What can hang from each mark:
k875: k967
k821: k967
k376: k807
k688: k967
k548: k408
k408: k548
k967: k148 k408 k688 k807
k148: k967
k807: k376 k967

Known rows, with every way that one mark hangs from another:
[k807 k376 [k967 k148]]: [-1.27  1.06  0.28 -0.49  0.46  0.17  3.85 -1.84 -0.56 -0.84 -0.21  4.89
 -0.58 -3.01 -1.22 -1.28 -1.69  0.02 -1.72  0.46 -2.45  2.15]
[k148 [k967 k408 [k807 k376]]]: [-0.53  1.49 -0.58 -0.50  0.06  0.02  4.19 -2.39 -3.02 -1.57  3.31 -0.91
 -0.49 -1.11 -0.65 -1.29 -4.54  2.53  0.91  1.22  0.44  1.66]
[k148 [k967 [k408 k548] k688 k807]]: [-0.49  1.93  1.79 -2.62 -1.05  0.30  1.77 -2.39 -2.31 -0.14  4.36 -6.58
  0.17  1.79 -0.04  0.05 -4.06  0.00  0.80  1.21  0.97  2.23]
[k821 [k967 k408]]: [-1.14  2.17  1.11  1.50 -0.12 -0.24  2.84 -1.16 -0.97 -0.16  2.45  0.48
  0.58 -0.44  0.33  1.37 -3.33  2.61  0.03  0.66 -0.95  1.69]
[k148 [k967 k408]]: [-0.16  1.37  0.14  0.93  0.06 -1.22  1.72 -0.56 -0.87 -0.32  2.49 -0.48
  0.07 -0.84  0.04 -0.16 -3.03  1.82 -0.96  0.57 -1.22  1.45]
[k875 k967]: [ 0.44 -0.51 -0.24  1.26  0.62  0.14  0.24 -0.80 -0.31 -0.07 -0.75  1.69
  0.17  0.51 -0.62 -0.33 -1.53  0.09  0.46  0.05 -0.04  2.22]
[k821 k967]: [-0.98  2.94  0.87  0.59  0.24  0.20  1.05 -1.54 -0.46 -0.14  1.07  3.49
  0.77  0.26 -0.49  0.81 -2.00  0.63  0.61  0.05 -0.64  1.45]
[k548 k408]: [ 0.96 -1.81 -1.11 -0.05  0.02 -0.26 -0.89 -0.55 -0.56  0.38 -1.08 -0.70
  0.31  0.31  0.35  0.09 -0.80  2.99  0.35  1.22 -1.41  2.22]
[k688 [k967 k807]]: [-0.92  2.07  0.69  0.06 -0.88  0.87  2.15 -1.31 -1.36 -0.96 -2.00  3.35
 -0.46  2.03 -0.47  0.31 -2.74  0.67  1.33  0.58  1.58  0.50]
[k408 k548]: [ 0.35  1.35  0.26 -1.08  0.05  0.30 -0.23 -0.42  0.02  0.05  1.94 -2.74
  0.08  1.26 -0.27 -0.10 -0.64 -1.83 -0.56  0.06 -0.01  0.87]
[k148 [k967 [k408 k548] k688]]: [-0.03  3.72  1.15 -1.41 -0.60 -0.39  0.79 -0.91 -0.76  0.57  3.70 -6.90
  0.69  0.47 -0.56  0.15 -3.52 -1.10 -0.70  0.85 -0.35  2.82]
[k967 k148 k688]: [-0.99  0.22  1.08 -2.11 -0.62 -0.24 -0.29 -2.16  0.16  0.79 -0.22 -3.65
 -0.08 -0.25  0.26 -0.51 -0.25 -0.19 -0.85  0.44 -0.60  1.11]
[k967 k148 [k807 k376]]: [-1.19 -0.78 -0.43 -2.25  0.05  0.45  2.96 -4.10 -1.99 -1.26  1.43 -0.16
 -1.13 -0.67 -0.07 -1.99 -1.98  1.76  0.34  0.88  0.29  0.94]
[k688 k967]: [-0.40  3.68  0.07  1.28 -0.45  0.26  1.16  0.28  0.17 -0.27 -2.73  3.22
  0.03  0.60 -0.93  0.28 -2.27 -0.78 -0.17  0.22  0.20  0.99]
[k376 [k807 [k967 k408]]]: [-0.50 -1.37  3.37  0.67 -0.54  0.64  3.49 -0.22 -1.33 -0.40 -0.69 -0.69
 -0.18 -0.54 -1.03  1.73 -2.05  1.41  0.79  0.92 -1.05  0.02]
[k688 [k967 k148 [k807 k376]]]: [-1.61  2.96 -0.35 -0.97 -0.40  0.67  4.12 -3.87 -1.87 -1.50 -1.25  3.20
 -1.11  0.04 -1.05 -1.66 -4.11  1.08  0.06  1.12  0.59  1.85]
[k967 k148 k688 [k807 k376]]: [-1.42  0.44  0.35 -3.39 -0.67  1.00  2.35 -4.03 -2.02 -0.47  0.62 -3.66
 -0.62 -0.62 -0.50 -1.63 -1.85  0.64  0.93  1.10  1.15  1.41]
[k967 k148 [k408 k548] k688 k807]: [-1.17 -1.04  2.24 -3.55 -1.30  0.27  2.42 -3.74 -1.95  0.18  3.80 -8.94
 -0.72  1.57  1.25 -0.03 -2.73  1.26 -0.36  1.46  0.42  1.74]
[k148 [k967 k408 k807]]: [-0.69 -0.34  0.74 -0.35 -0.37 -0.57  2.82 -2.13 -2.40 -0.97  3.09 -0.24
 -0.40  0.59  0.48 -0.08 -3.54  2.97  0.47  0.92  0.07  0.86]
[k967 k148 k408 k688 k807]: [-1.57 -2.13  1.88 -2.50 -1.36 -0.05  2.73 -3.36 -1.96  0.09  1.74 -6.28
 -0.80  0.30  1.58  0.05 -2.03  3.17  0.13  1.44  0.38  0.91]
[k875 [k967 k148 k688]]: [-0.51 -0.30  0.93 -0.77  0.03 -0.07  0.02 -3.03 -0.15  0.74 -0.85 -1.65
  0.06  0.22 -0.35 -0.83 -1.74 -0.19 -0.28  0.49 -0.71  3.28]

Rows:
[-1.47 -3.26  1.09 -1.25 -0.65 -0.57  3.33 -3.56 -2.01 -0.70  2.47 -2.15
 -1.27  0.40  2.00 -0.31 -2.27  4.31 -0.48  1.19 -0.48  0.48] | [k967 k148 k408 k807]
[-0.17  4.19  0.56  1.05 -0.70  0.16  2.61  0.15 -0.41 -0.24  0.79 -2.62
 -0.08  1.05 -0.44  0.71 -4.15 -0.44 -1.25  0.90  0.04  2.18] | [k688 [k967 [k408 k548]]]
[-0.94 -0.90  3.91 -1.27 -0.39  0.22  3.60 -2.91 -1.17 -0.33  1.48 -3.17
 -0.70  0.38 -0.57  0.82 -3.05  0.49 -1.22  1.19 -2.49  1.56] | [k376 [k807 [k967 k148 [k408 k548]]]]
[-1.18 -2.63  1.66 -1.19 -0.76  0.09  3.04 -4.20 -2.26 -0.01  1.17 -4.40
 -0.66  0.88  0.94 -0.23 -3.53  3.14  0.73  1.50  0.31  3.16] | [k875 [k967 k148 k408 k688 k807]]
[-1.18 -1.66  3.26 -1.05 -0.13  0.33  2.06 -2.94 -0.61 -0.35 -1.82  2.61
 -0.57 -0.07 -1.10  0.37 -1.11  0.32 -0.14  0.47 -2.22  0.41] | [k376 [k807 [k967 k148]]]
[-1.06 -1.93  1.37 -2.28 -0.60 -0.20  3.12 -3.89 -1.95 -0.63  4.40 -5.17
 -1.12  1.55  1.69 -0.41 -2.85  2.41 -1.10  1.23 -0.40  1.31] | [k967 k148 [k408 k548] k807]
[-1.50  1.47  1.35 -0.84 -0.61  0.29  5.11 -1.44 -1.17 -0.13  0.31 -2.05
 -0.29 -3.63 -0.72 -0.38 -2.82  0.82 -1.49  1.40 -1.85  2.98] | [k807 k376 [k967 k148 k408 k688]]
[-0.44  2.23 -0.82 -1.32  0.32  0.44  2.31 -2.83 -2.47 -1.52  1.94  2.13
 -0.28 -0.36 -1.50 -1.89 -3.20  0.55  1.34  0.59  0.77  1.39] | [k148 [k967 [k807 k376]]]
[-0.91  3.19 -0.37  0.70 -0.78  1.03  5.43 -1.24 -2.55 -1.55 -0.15 -0.17
 -0.72 -0.47 -0.92 -0.28 -5.10  2.17  1.15  1.57  1.65  1.56] | [k688 [k967 k408 [k807 k376]]]
[-0.62 -0.22  4.15 -0.66 -1.23  1.16  2.88 -0.14 -1.24  0.37 -1.64 -4.72
  0.30 -0.57 -1.39  2.08 -1.83  0.19  1.60  1.26 -0.22  0.51] | [k376 [k807 [k967 k408 k688]]]
[-0.87  0.74  1.47 -1.53 -1.07  0.05  2.19 -2.07 -2.35 -0.20  2.44 -3.96
  0.07  0.69  0.23  0.24 -3.37  1.98  1.37  1.19  0.99  1.34] | [k148 [k967 k408 k688 k807]]
[-0.34  1.02  0.98 -1.38 -0.31 -0.28  2.55 -2.56 -2.37 -0.91  5.08 -2.72
 -0.35  1.83  0.27 -0.31 -4.19  1.27  0.07  0.94  0.09  1.71] | [k148 [k967 [k408 k548] k807]]
[-1.48 -1.52  1.67 -3.35 -1.08  0.40  0.90 -3.75 -1.38  0.11  0.47 -3.10
 -0.57  1.11  0.83 -0.54 -0.71  1.04  0.87  0.74  0.73  0.63] | [k967 k148 k688 k807]
[-0.61  3.23 -0.02 -2.53 -0.37  1.03  1.66 -2.60 -2.40 -0.74  1.37 -1.59
  0.23 -0.37 -1.83 -1.44 -3.04 -0.58  2.08  0.85  1.64  1.85] | [k148 [k967 k688 [k807 k376]]]
[-1.80  3.72  2.30 -1.59 -0.61 -0.20  2.45 -3.74 -0.80  0.70  4.27 -5.81
  0.60  0.43  0.33  0.71 -4.17  0.57 -1.34  1.13 -1.49  3.79] | [k821 [k967 k148 [k408 k548] k688]]
[-1.47 -1.08  4.43 -1.58 -1.18  0.44  3.32 -2.33 -1.15  0.42 -1.26 -4.42
 -0.24 -0.79 -0.67  1.28 -2.26  1.13  0.00  1.42 -1.61  1.18] | [k376 [k807 [k967 k148 k408 k688]]]
[-0.51  1.33  0.11 -2.53 -0.77  1.76  1.85 -1.53 -2.15 -0.50  0.20 -4.09
  0.00 -0.32 -1.18 -0.78 -1.39 -0.40  2.51  0.96  2.55  0.73] | [k967 k688 [k807 k376]]
[-0.12  2.83 -0.30 -1.55  0.12  0.39  3.87 -2.96 -3.02 -1.45  5.32 -3.31
 -0.35  0.04 -1.00 -1.38 -5.21  0.75  0.23  1.26  0.51  2.61] | [k148 [k967 [k408 k548] [k807 k376]]]
[-1.38  2.02  0.62  1.24 -0.67 -1.01  3.51 -1.64 -0.22 -0.28 -0.74  0.26
 -0.83 -0.40  0.51 -0.03 -3.91  2.23 -2.22  1.08 -1.51  1.98] | [k688 [k967 k148 k408]]
[-0.54  1.42  0.34  1.24  0.06  0.54  5.26  0.88 -1.30 -0.91  0.77  1.32
 -0.19 -3.43 -1.08  0.14 -2.57  0.99 -0.60  0.98 -1.25  1.79] | [k807 k376 [k967 k408]]
[-2.14  2.35  2.12 -0.64 -0.72 -0.55  2.78 -3.27 -0.82  0.61  2.37 -3.18
  0.46 -0.69  0.58  0.86 -3.58  2.47 -0.83  1.08 -1.47  2.91] | [k821 [k967 k148 k408 k688]]
[-1.64  2.61  1.54 -0.42  0.09 -0.73  2.97 -3.97 -0.91 -0.07  4.89 -1.94
  0.09  0.45  0.72  0.42 -4.45  1.63 -1.93  0.88 -2.34  3.26] | [k821 [k967 k148 [k408 k548]]]
[-1.35 -0.40  4.17 -2.30 -0.90  0.84  1.50 -2.81 -0.56  0.42 -2.48 -1.54
 -0.14 -0.22 -1.46  0.68 -1.01 -0.84  0.65  0.70 -1.39  0.88] | [k376 [k807 [k967 k148 k688]]]
[-0.80  0.77  2.38  0.16 -1.10  0.46  3.23  1.34 -0.65  0.42 -0.54 -1.95
  0.33 -1.67 -0.18  1.57 -1.37  0.38 -0.22  0.93 -0.85  1.57] | [k807 [k967 k408 k688]]
[-1.72  2.28 -0.05 -0.12 -0.67  0.20  5.89 -3.50 -2.39 -1.52  0.31  0.05
 -1.31 -0.74 -0.23 -1.17 -5.41  3.10 -0.43  1.80  0.22  2.19] | [k688 [k967 k148 k408 [k807 k376]]]
[-0.48  1.96  2.62 -0.88 -1.01  0.81  2.98  0.90 -0.62  0.51  1.51 -4.56
  0.45 -0.42 -0.48  1.42 -2.09 -1.40 -0.81  0.96 -0.78  2.43] | [k807 [k967 [k408 k548] k688]]
[-1.27 -1.40 -0.24 -1.36 -0.29 -0.01  4.84 -3.88 -2.64 -1.26  3.06 -2.85
 -1.37 -1.28  0.74 -1.44 -3.25  3.75 -0.20  1.50 -0.06  1.25] | [k967 k148 k408 [k807 k376]]
[ 0.18  0.02  0.79  0.89 -0.42  0.23  1.59 -0.27 -0.82  0.68  0.12 -5.02
  0.45 -0.14 -0.23  0.60 -2.54  0.82  0.75  0.96  0.47  2.98] | [k875 [k967 k408 k688]]
[-2.39  0.25  1.68 -1.43 -0.07  0.03  2.50 -5.35 -1.85 -0.80  2.29  4.20
 -0.31  1.36  0.69  0.00 -2.99  2.94  0.51  0.54 -0.78  1.54] | [k821 [k967 k148 k807]]
